Every row comes from one small tree of marks. The marks that hang from a mark follow it in brackets, in alphabetical order. Every link used is in the known rows. Which tree was each row made from?
Known rows
zefes(zuseg(vozuk(fadup(lozeg)))): [ -8.4  -8.0  -4.9 -15.6  12.5 -18.7 -21.6   6.0  14.6 -14.2   3.9 -14.5
   7.0 -12.9   1.9 -22.3 -13.2  17.9 -13.3 -14.6 -12.6  12.5  -2.3]
dumol(fadup(vepunep(lozeg) vozuk(zuseg)) tunik): [ -0.8  -5.9  -8.4   3.6   3.9 -22.3 -23.7   1.6   1.6 -24.6 -25.4 -13.1
  14.8  15.2   1.4 -11.5 -15.5  10.0  13.9   2.1  11.0 -10.9  13.6]
tunik(fadup(dumol lozeg)): [  0.3  -7.3  -0.7   5.2   6.9  -5.0  -5.2   6.3   8.1   7.0 -15.5   7.4
   7.8  -2.6   8.7  -9.8  -7.8  18.5  -3.2  17.5 -15.3  -8.3  -4.9]
zefes(zuseg(vozuk(fadup(tunik(dumol))))): [ -9.8 -12.4   0.0 -16.7  10.5 -30.7 -26.8   2.8  -0.5   1.5 -15.1 -19.9
   8.3 -11.8  -1.9 -16.5  -3.2  -9.2  13.4 -10.4  18.8   1.7 -26.9]
vepunep(fadup(dumol lozeg tunik vozuk)): [ -0.4   9.0  -1.7   6.0 -28.5 -22.1   0.3   5.4  -1.7  -2.1 -73.6  -2.9
  14.8  -9.8   2.5  -4.2  -7.7  -6.0  -9.3  12.8  -1.6  -0.5  -6.8]
lozeg(fadup(dumol tunik vozuk(zuseg))): [  9.4   9.8   4.7   9.4 -28.8 -36.0 -14.7   2.8  -6.4  24.3 -70.5  -8.6
  10.2   7.3   1.4 -17.8 -10.4 -26.0   4.3  18.8   9.2   4.9 -10.5]
tunik(dumol fadup(lozeg vozuk(zuseg))): [ -8.0 -10.1   0.1  14.5  19.7 -23.0 -16.7   1.1  15.6  10.3 -16.2 -13.3
  14.2  16.6  10.9 -25.1 -10.5  19.1  43.5  18.2 -18.2   5.5   8.3]
dumol(tunik): [  4.8 -10.4  -1.4  21.1  -1.1  -2.8  -1.5   0.9  -6.3   3.4  17.3  -3.3
   2.4   1.9  -7.4   9.5   4.5   1.0   0.4  -9.8  10.1  -2.7  -4.3]
lozeg(fadup(tunik vepunep vozuk(zuseg(zefes)))): [  4.9 -17.7 -12.8  -1.7  -1.6 -20.2 -29.1   1.3   2.8   7.3 -65.2 -11.8
  14.1   0.9   9.3 -15.9 -11.6 -21.5   8.0  17.1   9.3  15.1   5.4]
zuseg(vozuk zefes): [ -3.5 -31.6 -12.5 -16.8   6.1 -12.7 -18.6   0.3  10.2  -1.3   3.2  -8.3
   3.9  -9.0   4.1   2.1   0.2   0.6  -2.7   5.2  -2.9   5.4  -4.7]
vozuk(fadup(lozeg tunik vepunep) zuseg): [-15.0  -4.6 -10.3 -13.4  29.7 -14.4 -29.0   8.1   1.9 -18.5 -35.1 -13.5
  17.0   6.4   7.9 -22.4 -15.1   9.5   9.4 -21.5   5.6  12.5  25.2]
vepunep(lozeg(fadup(dumol))): [ 24.3  15.6   6.7   0.5 -36.6  -7.4  -1.9   0.4   8.7  14.4 -15.3   6.2
   5.4  -2.3   0.8  -1.8 -18.4   9.4  -1.3  17.3  -0.4 -28.8 -14.7]
vozuk(fadup(vepunep(lozeg)) zuseg): [ -7.6   3.2  -3.7 -14.1   8.0  -8.5 -24.2   2.4   9.5 -17.8 -12.8  -3.9
  12.5  12.2   9.2 -21.3 -13.6  14.9  15.6 -20.9   8.6  -8.3  23.7]
fadup(tunik vepunep(lozeg) vozuk): [ -0.7   4.2  -2.2  -5.4   7.6 -18.9 -13.6   4.4   1.1  -7.7 -66.0  -0.3
  12.9 -10.3  -4.2   6.4  -9.6  -0.7  -2.7  -8.5  20.6 -17.4  -2.1]
zefes(zuseg(vozuk(fadup(lozeg vepunep)))): [-11.1  -1.3  -6.6 -30.6  13.7 -20.5 -36.0   6.8  10.3 -28.2 -14.6 -14.9
  11.4 -18.6   2.6 -21.4 -13.4  12.3 -17.6 -17.7  -8.0  10.0   5.8]
vozuk(fadup(lozeg vepunep) zuseg(zefes)): [-15.9 -33.0 -21.4 -11.2  26.2   0.2 -33.0   5.2  13.9 -27.8 -12.1 -17.1
  15.0   3.8  18.1 -25.4 -13.8  19.6  12.6 -17.9 -13.0  13.2  31.9]
lozeg(fadup(tunik)): [ 21.2   8.1   1.2   0.6  -8.0  -9.5  -2.2  -0.5  -3.2  20.4 -18.2   0.2
   1.6  -1.5  -1.1  -0.7 -10.0  -9.7  -3.9  16.3  11.0   0.0 -14.4]
zuseg(vozuk(fadup) zefes): [ -4.8 -37.4 -16.7 -15.1  13.4 -15.8 -24.2  -0.3   9.3  -8.7   5.8 -11.4
   6.9  -9.4  12.0  -6.5  -2.8   2.9  -3.6  -8.8  -1.6   2.8  -5.3]
fadup(vepunep): [ -2.0   6.6  -1.6 -15.7   1.9  -3.2 -14.4   2.2  -1.9 -13.4 -18.7  -1.2
   4.0  -5.7   1.6   1.2  -0.3  -2.5  -3.1  -2.5   2.0  -2.4   9.4]
vepunep(lozeg(fadup)): [ 27.0  13.5   5.0  -1.4 -17.5  -1.2   0.8  -2.9  13.2  12.8   5.7   5.9
   2.5   1.8  -0.1  -0.4 -19.1  16.9   3.9  13.9  -0.4 -19.6  -7.7]
zuseg(vozuk(fadup)): [ -2.6  -5.3  -4.8 -16.5   6.5 -24.8 -19.3  -0.3   3.3  -7.3   4.2  -6.5
   4.1  -4.8   3.7  -5.0  -4.3   3.1  -5.4 -11.8   1.0   0.6  -1.8]
vepunep(fadup(dumol vozuk(zuseg(zefes))) lozeg): [ -6.6 -17.3  -7.9   7.2 -41.3 -10.8  -7.5   1.3  13.2  -0.4 -49.2  -1.1
  16.5   7.5  11.9 -19.8  -7.9  -0.4  13.7  17.8  -2.4  -5.3   4.9]
zuseg(vozuk): [ -0.8   0.4   0.6 -17.7   0.1 -19.7 -13.1   0.0   4.3   1.5   1.5  -3.6
   2.6  -4.4  -3.0   2.4  -0.9   1.4  -6.0   1.7   0.8   2.4  -3.6]

Which tree is each row?
[  2.5   0.7   3.3  -9.9  -3.9  -3.6 -16.5   7.0   6.6   0.7 -32.0  16.1
  11.0  -5.3   8.7  -3.3  -6.5  10.4  -1.2  14.4   6.3 -28.9  -5.0] : tunik(fadup(dumol vepunep(lozeg)))
[ -0.5  -3.4  -5.2  -9.9  26.6  -1.3 -17.0   5.2  10.4  -7.0 -10.3   5.4
   9.8  -3.9  11.8  -8.0  -7.4  19.6  -2.2  11.3 -12.1  -0.9  12.6] : tunik(fadup(lozeg vepunep))
[-13.3 -38.6 -17.4   4.6  14.3   0.4 -17.3   0.2   5.8  -6.5   3.8 -11.4
   6.7  11.5  16.3 -24.4  -3.9   1.0  15.7 -11.7  -1.3  13.6  14.5] : vozuk(fadup zuseg(zefes))
[  6.1  15.7   4.0   6.3 -49.6 -15.4   4.8   0.6   4.2  -2.1 -51.0   8.0
  11.3  -5.2   3.8  -1.8  -7.5  -1.5  -3.1  13.9  -0.2 -21.5  -9.5] : vepunep(fadup(dumol vozuk) lozeg)
[ 18.3  19.0   0.5  -4.8 -18.5 -23.4 -15.5  -1.1   0.1  -2.0 -45.5  -3.3
   7.6  -7.3   5.6  -1.4  -8.6 -14.8  -5.7  13.2  -5.1  -2.4   1.3] : lozeg(fadup(vepunep vozuk))
[  5.7   6.1  -0.1  -7.6  -8.2  -5.2  -1.4   1.9   4.6  -0.4 -16.5 -11.9
  13.0  -2.2   3.2  -2.8 -11.1  12.1  28.0  14.1   0.2  -2.5  -2.3] : vepunep(fadup(lozeg tunik(dumol)))
[  6.7  -7.9  -8.9  -3.8   7.6 -10.1 -17.7   2.2  -9.7 -26.3   1.6  -9.2
   5.6  -1.2   3.2   3.2  -3.0   0.2  -3.0   7.0   9.7  -7.5   4.1] : dumol(fadup(vepunep) tunik)
[ -5.0  11.6  -0.3   6.2 -29.9 -17.0  -2.8  -2.9   0.0   1.5 -32.1  -0.1
   9.1  14.9   8.5 -20.8  -0.4 -13.4  11.2  15.2  -2.6  19.2  14.9] : vepunep(fadup(vozuk(zuseg)))
[ 22.4   6.9   6.0  -2.1 -10.0 -13.3  -7.4  -0.5  -2.4  21.3 -14.5 -11.7
   5.9  -0.6  -0.7   0.9 -11.2  -5.7  26.5  19.2  10.9 -10.6 -20.2] : lozeg(fadup(tunik(dumol)))
[ -2.2  -1.2   2.2  -7.5  -3.4  -7.6 -18.6   5.2  -4.9   1.2 -35.4  11.3
   8.0  -6.4  11.9  -6.4   3.9  -7.5  -6.5  17.7   1.2 -11.4  -2.0] : tunik(fadup(dumol vepunep))
[-10.9  -6.6  -1.6 -16.1  -5.4 -26.1 -24.6   8.0  10.3 -12.6 -18.5 -15.9
   9.9 -16.1   1.2 -22.5 -11.5  10.5 -18.6 -14.1 -11.0   3.5 -11.5] : zefes(zuseg(vozuk(fadup(dumol lozeg))))
[-10.3 -12.1  -4.8 -14.7  10.4 -25.4 -22.7   5.2  -3.0   1.0 -21.5 -10.0
   5.6 -13.8  -1.9 -16.8  -2.6  -9.9 -16.3 -13.6  18.9  11.6 -21.8] : zefes(zuseg(vozuk(fadup(tunik))))
[ -5.1   4.2  -0.2 -12.8  -6.6 -13.2 -18.8   9.3 -12.2  -6.4 -61.5  -1.0
   8.9 -11.4  -1.4   4.5   0.0 -18.9  -9.6  -1.2  18.7  -8.9  -5.4] : fadup(dumol tunik vepunep)
[ -3.8  -3.2  -7.6   9.4  17.2 -19.8  -3.6   4.9   3.7  -0.6 -48.9  -9.0
   9.9  -8.8  -4.1  -0.5 -11.2   6.4  -2.8  -4.6  -0.8   4.1   0.0] : fadup(lozeg tunik vozuk)
[-10.0 -37.8 -20.1   1.0  10.3 -14.3 -15.5  -2.5   4.8 -14.8 -25.0 -18.9
   6.6  10.6  16.5 -25.0  -9.6  -3.6  13.7  21.9  -7.0  12.2   5.3] : dumol(fadup(vozuk(zuseg(zefes))))
[-10.8 -38.1 -18.1  -1.5  20.5 -18.6 -22.9  -0.6  17.5 -22.8 -16.5 -34.5
  13.6   9.7  15.9 -26.3 -20.8  21.2  45.2  22.8 -23.7   3.6   9.2] : tunik(dumol(fadup(lozeg vozuk(zuseg(zefes)))))
[ -1.8 -44.7 -13.9   6.8  -6.7 -24.6 -27.6   5.3  -0.1  -5.3  -1.1 -13.3
  11.6 -12.4   4.2   2.0   2.5  -4.0  -6.5 -17.7   9.3  -9.0 -17.0] : zuseg(vozuk(fadup(dumol(tunik))) zefes)
[ -8.8  -7.2  -0.9 -17.6   2.3 -19.5 -20.8   1.5   3.6  -5.8   0.4  -8.7
   2.6 -10.9   1.3 -20.3  -2.2  -4.3 -14.4 -12.4   2.0  10.4 -12.5] : zefes(zuseg(vozuk(fadup)))
[ -0.8  -2.4 -13.2 -27.7  26.8 -12.0 -19.8   6.5   0.5 -30.4 -35.1 -13.5
  11.5  -7.3   5.7  -5.6 -19.8  12.1  -6.5  12.4   2.6  -2.2   8.4] : dumol(fadup(lozeg tunik vepunep))
[-16.7  -3.4  -6.3 -12.3  11.3 -21.3 -32.6  11.4  -1.3 -17.2 -58.1 -12.9
  19.6   3.3   7.6 -24.5 -15.0   3.3   5.6 -19.4   6.1   3.4  18.0] : vozuk(fadup(dumol lozeg tunik vepunep) zuseg)
[ -3.9 -39.5 -15.6  -7.4  -4.2 -25.7 -41.7   7.8  -4.2 -18.1 -19.5 -13.8
  14.6 -17.0   6.5   3.7   3.6  -8.2 -10.4 -18.9  12.1 -11.8  -7.7] : zuseg(vozuk(fadup(dumol(tunik) vepunep)) zefes)
[  2.1  -8.6  -0.4  21.5  -8.1  -6.8  -6.8   8.9  -0.2  -3.3  -2.8  -7.4
   8.8  -3.9  -7.0   5.7  -5.1  15.4  -3.0 -10.4  -3.3 -10.9  -3.8] : fadup(dumol(tunik) lozeg)
[ -8.4 -32.5 -17.4 -28.2  15.0 -18.5 -37.3   2.4   7.8 -23.6 -14.2 -11.7
  11.5 -15.4  13.7  -5.0  -2.3  -1.0  -7.0 -11.9   1.7   1.2   6.3] : zuseg(vozuk(fadup(vepunep)) zefes)
[ -8.0 -43.0 -18.4  23.9  16.7 -14.9 -30.8   3.6   0.2   4.2 -25.7  -4.7
  15.3   6.6  13.6 -12.9   7.4  -7.1  11.8   8.8   4.9  12.1   6.8] : dumol(tunik(fadup(vepunep vozuk(zuseg(zefes)))))
[ -8.9  -4.0   1.1  -0.7  11.7 -26.5 -29.2   0.7   2.9   2.6 -36.0  -7.7
  15.6  12.8  14.9 -20.2  -0.7  -5.3  39.4  17.7  -1.4   2.4   8.5] : tunik(dumol fadup(vepunep vozuk(zuseg)))
